Each row was made from one walk, in order. Every step used is in the known rows, and no mark comes twice. Write each row's walk.
Known rows:
vige-ruke-nesuda-bufilas: [ 0.400 -3.516 -2.902 -1.938  6.582  3.414  1.568 -0.785 -3.890  1.384
 -1.165 -5.034  4.119 -3.689 -1.063 -2.331 -2.951 -5.111  1.750  2.451]
remu-zesib-vutur-vige-ruke-nesuda-bufilas: [ 1.392 -4.759 -2.243 -4.000  6.899  1.730  1.763  0.112 -4.877  1.752
  0.523 -4.776  2.468 -4.239 -0.927 -2.368 -2.033 -2.270 -0.174  0.015]
remu-zesib-vutur: [ 1.224 -1.993 -0.497 -3.585  2.180  0.756 -2.775  3.762  1.419 -0.608
  1.256  0.157 -3.880  0.411 -3.300 -3.455 -0.595  3.139 -2.928 -2.199]
remu-zesib-vutur-vige-ruke-tabul: [ 2.005 -2.010 -5.866 -0.438  3.448 -5.689 -0.410 -1.540 -1.704  3.418
  0.027  0.755 -1.958 -4.424  1.954 -6.106  0.274  3.746 -2.723 -3.229]
vige-ruke-nesuda: [ 0.042 -1.185 -4.774  0.317  3.625  0.949 -0.786 -1.678 -4.751 -2.194
  0.701 -4.085  2.536 -1.306 -1.799 -2.389 -1.790 -2.968 -0.028  2.738]
nesuda-ruke-vige-vutur-zesib: [-2.451 -2.237 -1.965 -4.374 -0.255  0.685 -4.395 -0.600  2.326 -1.848
  0.196  5.644  0.786 -1.232 -0.679 -0.953  0.852  0.276  2.018  5.316]
vutur-vige-ruke-tabul: [ 0.794 -1.249 -6.919  0.576  2.473 -5.563 -0.340 -3.785 -1.757  2.896
 -0.873  0.704 -0.290 -5.106  3.062 -4.593 -0.252  1.359 -0.126 -1.792]
tabul-ruke-nesuda: [-1.184  1.491 -4.724 -1.883  2.367  2.277 -0.172 -3.031 -3.320 -2.066
  3.769 -2.177  3.514  3.568 -2.975  0.057 -5.831 -4.463  2.287 -2.157]
bufilas-nesuda-ruke-vige-vutur: [-4.339 -1.371 -2.241 -4.620 -2.383 -2.501  0.254 -3.907 -0.536 -3.109
  5.350 -0.644 -0.336 -0.246 -0.770 -2.560 -0.127  2.515 -0.409  5.332]
vige-ruke: [-0.042 -2.767 -4.169  1.996  2.637  0.620 -1.674 -0.175 -0.846  0.718
 -2.372 -3.739 -0.972 -3.270  0.450 -2.747 -0.912 -0.438  0.623  1.605]
vutur-zesib: [-0.442 -1.735 -1.419 -3.140  1.317  1.769 -6.818  1.737  2.923 -0.925
 -3.599  4.529 -0.217 -1.152 -0.352 -0.053  0.529 -3.360  3.032  1.336]
remu-zesib-vutur-vige: [-0.645 -3.243 -1.652 -5.497  1.201 -2.516 -2.168  0.449 -0.696 -0.636
  2.407  0.397 -3.250 -2.465  0.196 -0.339 -0.076  2.278 -1.217 -2.974]
tabul-ruke-nesuda-bufilas-remu-zesib-vutur: [ 0.090 -2.033 -0.700 -4.374  3.827  2.649 -0.815  2.321 -0.728  1.483
  3.517 -2.712 -1.333  2.338 -4.687 -3.340 -2.274 -2.483 -0.424 -3.522]
tabul-ruke-vige: [-2.650  0.514 -5.816 -2.719  3.944 -1.094 -1.058 -4.281  0.766 -2.075
  4.902  0.973  1.307  3.464  0.753 -1.195 -3.824 -0.190  4.912 -5.151]
vige-ruke-nesuda-bufilas-remu-zesib: [ 0.007 -3.236 -1.782 -1.890  6.805  1.915 -2.247 -1.261  0.066  3.685
 -1.355 -3.382  0.879 -1.716 -2.258 -3.037 -0.546 -1.811 -1.172 -2.348]
ruke-nesuda-bufilas-remu-zesib-vutur-vige: [-1.028 -3.697 -0.564 -6.669  3.059 -1.374 -1.242 -0.143 -2.665  0.636
  3.502 -1.606 -1.216 -2.874 -1.028 -0.822 -0.219 -2.279  0.032 -1.878]
ruke-vige-vutur: [-4.903 -0.777 -4.973 -4.646  0.003 -0.176 -0.421 -3.078  0.690 -2.455
  4.325  1.906  0.068  1.410 -0.288 -1.604 -2.554  2.807 -0.016  3.000]
tabul-ruke-vige-vutur-zesib-remu: [-6.274 -1.367 -4.325 -4.384  0.746  0.153 -7.250 -0.324  3.169 -1.865
  0.157  4.890  0.662  3.629 -0.005  1.032 -4.920 -2.350  2.282  2.825]
bufilas-remu-zesib-vutur-vige-ruke-tabul: [ 0.619 -2.146 -5.576 -0.456  3.052 -5.901 -0.938 -1.662 -1.138  4.287
  0.594  0.520 -2.440 -4.099  1.684 -6.507  1.326  2.141 -1.739 -3.319]
tabul-ruke-vige-vutur-zesib: [-3.658 -1.078 -4.860 -4.989  0.503  1.763 -3.712 -0.889  1.987 -1.185
  1.449  5.143  0.745  2.686  0.416 -0.139 -2.486 -0.970  3.538  1.653]
nesuda-bufilas-remu-zesib-vutur: [-0.096 -3.172  1.079 -4.246  3.179  1.413 -2.492  3.654  1.767  2.032
  1.048 -1.264 -3.599 -0.478 -3.646 -4.121  0.231 -0.776 -1.396 -2.165]
ruke-vige: [-2.394 -0.156 -4.340 -3.413  3.941 -1.847 -2.653 -3.276  1.142 -3.556
  3.483  2.231  0.472  0.077  0.995 -2.031 -0.529  0.847  3.017 -1.764]

Write each row's walk:
[-1.346 -3.206 -1.568 -6.223  2.951 -0.775 -0.216 -0.893 -2.981  1.502
  4.798 -2.371 -0.446 -0.643 -1.099 -0.457 -2.443 -2.738  1.142 -4.116] -> tabul-ruke-nesuda-bufilas-remu-zesib-vutur-vige
[-5.918 -1.774 -3.653 -4.905  0.658 -0.120 -8.061  0.314  3.272 -2.769
 -0.666  5.548  0.005  1.430 -0.006  0.571 -2.889 -1.825  1.023  4.962] -> ruke-vige-vutur-zesib-remu
[-0.767 -1.157 -2.927 -3.376  5.339  4.284  2.086 -2.115 -2.797  1.154
  1.312 -3.606  4.976  0.045 -2.378 -0.337 -6.050 -6.447  3.563 -1.487] -> tabul-ruke-nesuda-bufilas
[-1.567 -3.429 -0.901 -5.195  0.695 -2.928 -3.219  0.071 -0.250  0.289
  3.083  0.112 -4.152 -2.217 -0.561 -0.797  0.834  0.604 -0.647 -2.648] -> bufilas-remu-zesib-vutur-vige
[-0.451 -1.799  2.314 -1.744 -2.470 -3.338 -2.214 -2.450 -0.689 -2.171
  0.762 -3.557 -1.237 -3.898 -2.116 -2.572  1.966 -1.376  0.258  2.711] -> bufilas-nesuda-ruke
[-0.461 -2.746 -3.756 -2.088  3.432 -1.377 -1.564 -1.141 -5.491 -0.463
  3.152 -3.898 -0.101 -2.169 -1.275 -2.749  0.022 -2.091 -0.744  0.630] -> bufilas-remu-zesib-vutur-vige-ruke-nesuda
[ 0.600 -3.640 -0.592 -2.972  4.712  1.695 -1.260  3.181 -1.665  1.761
  1.758 -3.746 -1.983 -0.557 -3.713 -5.150  0.166 -1.320 -1.773 -0.635] -> vige-ruke-nesuda-bufilas-remu-zesib-vutur
[-2.086 -1.082 -0.813 -3.698  0.792 -5.196 -2.298 -4.385 -0.575 -4.467
  4.820 -0.758 -0.142 -2.140  0.275 -3.088  2.379  0.531  2.479  0.725] -> bufilas-nesuda-ruke-vige
[-2.464 -3.868 -0.953 -3.644  3.510  0.491 -0.327 -0.331 -3.742  1.662
  2.538 -5.212  0.181 -3.555 -1.349 -2.513  0.040 -7.613  2.845  2.457] -> zesib-vutur-vige-ruke-nesuda-bufilas-remu
[-5.848 -2.431 -0.974 -4.923 -1.251 -3.069 -7.954 -0.529  2.104 -3.490
  0.396  3.285 -0.445  0.289 -0.478 -0.079 -0.909 -2.413  0.765  6.717] -> bufilas-nesuda-ruke-vige-vutur-zesib-remu
[-2.816 -2.100 -2.313 -4.217 -1.298  2.895 -5.007  1.394  2.763 -0.289
 -2.213  4.585 -0.538 -0.214 -1.144 -0.162 -0.749 -1.647  0.593  4.724] -> vige-vutur-zesib
[-0.171 -6.235 -2.440 -1.793  3.911 -1.150 -0.776  0.976 -2.486  3.493
 -0.154 -4.585 -2.633 -5.378  1.122 -2.989  0.822 -0.779  0.293  0.004] -> nesuda-bufilas-remu-zesib-vutur-vige-ruke
[-2.450 -2.888 -1.532 -1.544  4.415  2.027 -1.123 -1.293 -2.145  2.357
  0.128 -4.859  1.677 -2.744 -2.308 -2.951 -0.375 -7.926  3.125  2.202] -> vige-ruke-nesuda-bufilas-remu
[-5.153 -2.594 -1.368 -3.935 -0.094 -0.678 -7.702 -0.145  3.396 -2.742
 -1.197  5.066  0.480 -0.443 -1.268  0.169 -1.494 -1.295  0.576  6.195] -> nesuda-ruke-vige-vutur-zesib-remu
[-3.533 -1.346 -2.828 -3.148 -0.815 -0.530 -0.023 -3.695  0.945 -2.406
  3.755  1.219  0.632 -1.084 -1.511 -1.959 -1.120  3.299 -0.414  4.594] -> nesuda-ruke-vige-vutur
[-0.306 -4.817 -3.275 -0.831  2.216 -2.502 -2.072  0.535 -2.127  2.012
  0.667 -3.768 -3.650 -4.155  1.032 -2.626  1.256  0.704 -0.152  0.005] -> bufilas-remu-zesib-vutur-vige-ruke
[-0.132 -4.798 -3.665 -0.828  1.308 -2.115 -0.932  0.881 -3.754 -0.077
  0.655 -3.819 -3.010 -4.768  1.608 -2.240  0.183 -0.113  0.794  1.892] -> zesib-vutur-vige-ruke
